Each row comes from the steps of one path. Every step used is in the known rows, and no mark comes twice. Write the path behind each row, first mark first.
(in the rows, 128 means zero)
Known rows:
z > r > f > u: [143 115 171 169 148 129 112  89 120  79 124 139 103 114 102 103 114 134
  96 136 137]
u > g > j: [ 93  94 132 164 126 126 107 137 120 138 135 173 113 131 111 102 135 139
 152 155 130]
a > g > j: [ 96  92 121 140 157  86  87 143 138 139 146 154 122 116 102 116 140 150
 135 137 123]
w > f > u > g: [152  95 172 170 139 154 119 143 116 138 161 156 111 149  70 111 131 134
 133 171 132]
z > u > f: [114 102 193 143 129 124 132  88 139  96 162 116 100  98  81 161  90 129
 122 122  75]
r > f > u > g > j: [123  69 166 188 136 132  95 136 112 107 156 176  97 118 100  94 128 128
 135 173 117]
w > f: [109 123 160 128 121 108 150 129 122 141 122 135 143 136 105 133 117 177
 124 116 141]
j > g > u > z > r: [ 74 132 129 175 139 159  99  51 144  98 118 148 103 115  41 121 103 148
  68 129 122]
r > f > u > z > h: [137 131 134 179 143 147 135 130 116 130 164 120 106 116  59 157 118 153
 110 210 130]
u > f: [108 116 158 137 143 108 123 108 140 106 128 141 113 114 133 152 108 149
 145 124  91]
f > u > g: [169 101 148 169 146 170  98 142 123 128 166 150  99 144  88 105 140  91
 137 180 120]
f > u: [152 103 155 153 136 150  91 135 132  95 161 140 105 118 107 119 122 116
 121 154 102]
z > r > f: [119 141 144 145 141 105 153  78 116 109  86 127 123 124 120 112 118 146
 100 110 168]
a > g > j > z > r: [ 63 140 121 157 169 108  75  57 157  90 114 150 110 135  73 110 108 171
 101 130 143]
w > f > u > g > j: [101  71 178 185 126 128  95 141 116 120 157 187 106 127  76  99 123 168
 142 168 116]
w > f > u > g > j > z: [ 85  97 172 188 135 150  76 103 138  83 166 173 102 145  62 111  95 165
 118 179 107]
a > g > u > z > r: [ 95 137 126 167 163 136  94  72 147 126 126 127 103 132  30 128 126 142
  83 135 157]
h > z: [ 91 148 180 112 124 116 137  85 116 133  98 107 127 151 149 120 129 116
 130 169 100]
r > f > u > g > j > z > h: [123 116 147 194 153 156 126 101 116 110 170 142  92 122  47 132 101 146
 106 226 102]
w > f > u: [136 100 182 153 127 132 110 138 124 105 156 145 119 124  87 125 111 160
 116 142 113]
h > z > r > f: [ 88 159 183 134 140  96 161  42 107 113  59 109 122 142 138 105 118 138
 102 143 146]

Write each row's path:
[ 93 136 134 182 141 148  72  83 142  85 120 149  99 133  79 119 116 160
 114 151 158]	f > u > z > r
[ 81 123 148 194 148 155  62  57 144  66 126 171  84 138  66  92  99 156
 109 165 130]	f > u > g > j > z > r
[ 93 126 146 177 146 139 128  49 130  92 114 142 109 110  56 119 102 143
  57 126 133]	j > g > u > z > r > f
[113  73 154 183 132 145  77 143 121 111 161 181  95 121  95  96 131 130
 146 175 108]	f > u > g > j
[105 153  99 155 135 141 147 129 123 165 139 119 120 127  72 166 126 167
 129 193 145]	u > z > h
[ 90 169 127 148 145 141 108  45 149  82  97 127 113 143  96 120  98 154
  96 124 147]	j > z > r
[100  80 164 169 115 143 113 119 116 130 167 151  99 115  63 109 119 120
 132 153 114]	z > u > g > j
[ 81 108 170 159 111 149  96  74 143  72 178 121  99 109  53 134  77 131
  93 139  87]	g > j > z > u
[110 130 115 168 137 171 144 101 126 149 165 124 109 103  17 162 108 145
  75 191  87]	j > g > u > z > h
[ 84 134 147 180 149 124 121  51 127  88 100 154 105 139  93  98 104 156
 102 143 159]	u > g > j > z > r > f
[124 124 200 143 122 159 148  83 107 151 145  99 104 155  77 114 129  74
 125 189 107]	h > z > u > g
[128 109 150 181 138 142  84 128 134  88 163 138 106 127  99 133 119 131
 116 170 137]	r > f > u > z
[115 101 186 146 137 132 129  86 136  96 146 128  99  98  84 153  94 126
 104 122  59]	g > u > f
[ 95 111 177 187 145 128  78  63 135  38 131 156  91 111  87 102  87 158
  87 149 118]	g > j > z > r > f > u
[128 132 120 175 139 159 115 134 125 137 167 125 104 120  55 160 121 156
 122 215 123]	f > u > z > h
[ 66 122 134 153 126 130  82  93 149  75 141 148 113 127 110 125  94 157
 114 145 103]	g > j > z
[160 113 163 183 157 152 119 100 113 111 131 151  96 140  85  93 133 109
 115 164 153]	z > r > f > u > g
